Each row comes from the steps of one walk. Every step used is in the known rows, and no mark comes twice. Write the walk behind each row, first mark first.
(in the rows, 128 means zero)
Known rows
redi -> saro: [141 150  99 125 142 104  54 152 143 132 141  99 173 118 154  91 125 126
 138  92 156 142 151 143]
redi -> saro -> kezu -> zusaz: [129 168 101 127 117  91  62 165 117 124 136  97 187 107 176 108  92 109
 128 104 162 113 137 143]
kezip -> pupif -> kezu -> zusaz -> basa -> midam -> basuf -> saro: [172 163 156 100 100 150  74 138 165 126 137 121 134 141 129 115 130 103
 207 166 128  65 134  42]
redi -> saro -> basuf -> midam -> basa: [148 172 112  90 140  92  29 168 138 103 173  98  93 142 169  84 157 138
 144 136 100 100 182  80]
basuf -> saro -> kezu -> zusaz -> basa -> midam -> pupif: [142 132 140 120  79  83  74 160 119  89 117 133 153 130 128  88 118  93
 141 154 158  81 159  97]
basuf -> midam -> pupif: [129 165  91 104 124  79  86 123 117 121 143 130 118 138 124  66 163 147
 148 131 149 123 141 125]
saro -> basuf: [162 171 113 109 155 125  73 151 105 113 158  97 119 117 175  79 108  98
 149 128 150 111 170 126]
kezip -> pupif -> kezu -> zusaz -> basa -> midam -> basuf: [167 177 138 111 117 165  94 157 161 140 161 114 133 146 134 112 131 127
 197 160 127  50 141  51]
pupif -> kezu: [164 180 126 117 119 136 117 128 125 158 147  93 164 128 165  89 112 103
 153 126 162 131 144 148]
basuf -> saro -> kezu: [174 177 133 132  94 104  73 123 102 113 122 103 180 112 150  97  96  80
 133 126 155 159 155 156]
pupif -> kezu -> zusaz -> basa -> midam: [146 156 152 102 114 155 124 168 147 138 153 107 155 139 160 100 111  98
 165 148 154  69 160 102]
kezip -> pupif -> kezu -> zusaz -> basa: [165 183 124 121 148 148 118 165 150 164 135 119 167 120 142 106 131 128
 182 153 130  90 130 121]
midam -> basa: [156 171 121 128 122 137  75 159 128 149 162 128 145 124 155 106 144 119
 160 122 146 128 173 127]
kezip -> pupif -> kezu -> zusaz -> basa -> midam: [151 171 128 123 125 161 108 171 149 150 153 127 148 141 144 110 124 124
 175 155 128  82 140  93]
basa -> midam -> basuf -> saro -> kezu: [171 178 144 120  63 126  44 115 119  92 146 103 145 137 145 108  92  76
 146 127 153 120 161  91]
saro -> kezu: [169 192 114 143 109 117  93 141 108 126 141 104 179 118 161  98 101 100
 125 114 154 146 158 160]
basuf -> midam -> basa -> zusaz: [124 195 116 111 141 137  57 135 114 121 180 100 104 128 134 107 157 140
 155 137 123 102 151 117]
mesek -> zusaz -> basa -> midam -> pupif -> kezu: [155 142 144 137  85 118 119 126 125 143 152  88 148 137 126  68 152 110
 153 133 165  78 149 113]
redi -> saro -> kezu -> zusaz -> basa: [152 164 127 127 132  99  87 188 144 111 125  90 192 109 157 101 104 112
 132 121 140  96 158 130]
redi -> saro -> kezu -> pupif: [154 177  93 152 102  62  46 171 141 143 125 107 201 125 148  92 100 125
 121 108 158 126 148 161]

Write each row's walk
[150 188 108  84 149 108  82 142 111  94 161  99  88 132 163  71 133 116
 147 135 132 119 166 105]	saro -> basuf -> midam
[138 167 132  83 125  94 133 152 146 130 136 106 128 140 131  68 155 134
 168 167 138  60 130  95]	basuf -> midam -> pupif -> kezu -> zusaz -> basa
[150 149 135 125 131 153  94 172 148 116 158 119 148 141 140  92 135 108
 144 129 140 114 189 116]	zusaz -> basa -> midam
[183 165 167 136  65 125  82 119 122  89 142  83 154 123 123  96 126  67
 159 127 152 105 162  87]	mesek -> zusaz -> basa -> midam -> basuf -> saro -> kezu
[147 193 117 106 122 123  85 147 139 128 171 130 115 141 146  97 164 138
 160 139 122 137 167 115]	basuf -> midam -> basa
[159 157 175  83  90 141  93 143 162 108 142  97 144 138 145 109 111  80
 195 162 151  48 151  49]	pupif -> kezu -> zusaz -> basa -> midam -> basuf -> saro
[150 156 154 119  89 121  80 168 123  91 129 121 167 126 146 109  98  73
 145 149 151 104 165 106]	basuf -> saro -> kezu -> zusaz -> basa -> midam
[180 170 156 129  74 101  55 161 161  96 125 121 161 146 112  98 110  93
 159 153 142  87 175  80]	zusaz -> basa -> midam -> basuf -> saro -> kezu -> pupif
[148 171 137 107  64 116  56 128 112  94 144 113 138 126 157 115  88  74
 162 133 171  84 142  79]	basa -> midam -> basuf -> saro -> kezu -> zusaz
[138 155 141 100 125 151  94 172 157 106 164 120 119 131 141 106 128 107
 187 131 154  50 165  62]	kezu -> zusaz -> basa -> midam -> basuf
[171 145 163 103 105 142  66 145 160  90 142 111 134 139 119  97 134  92
 180 135 139  96 183  62]	zusaz -> basa -> midam -> basuf -> saro
[115 151 112 110  87 112  92 138 115 151 154 120 137 139 163  84 113 117
 154 143 187  62 127 102]	basa -> midam -> pupif -> kezu -> zusaz
[155 186 114  79 115  86  90 120 106 119 152  91  96 149 161  50 133 124
 143 159 134  79 144  95]	saro -> basuf -> midam -> pupif -> kezu
[145 169 138 125 101 136 105 187 123 106 147 117 163 128 158 106 102  94
 139 139 150  87 172 118]	saro -> kezu -> zusaz -> basa -> midam
[160 193 121  89 143 122  67 161 118 108 181 113  80 141 165  86 154 126
 156 151 111  99 187  89]	saro -> basuf -> midam -> basa
[118 123 121 113 121 109  91 180 136 117 144 139 133 131 132  85 144 128
 160 139 164  61 166  91]	kezu -> zusaz -> basa -> midam -> pupif
[159 176 147 115  92 145  92 171 140  95 157 106 143 132 150 111 105  98
 159 142 146  60 172  77]	saro -> kezu -> zusaz -> basa -> midam -> basuf
[190 165 169 120  74 137  67 139 145  83 138 104 154 141 130 101 115  80
 154 146 131 104 190  74]	zusaz -> basa -> midam -> basuf -> saro -> kezu
[144 153 118 119  79 119  86 125 120 150 154 114 145 154 150  77 123 121
 141 140 167  95 149 117]	basa -> midam -> pupif -> kezu
[147 152 135 103 124 106 131 160 140 145 130 109 164 121 143  76 132 119
 166 152 163  53 136 114]	midam -> pupif -> kezu -> zusaz -> basa
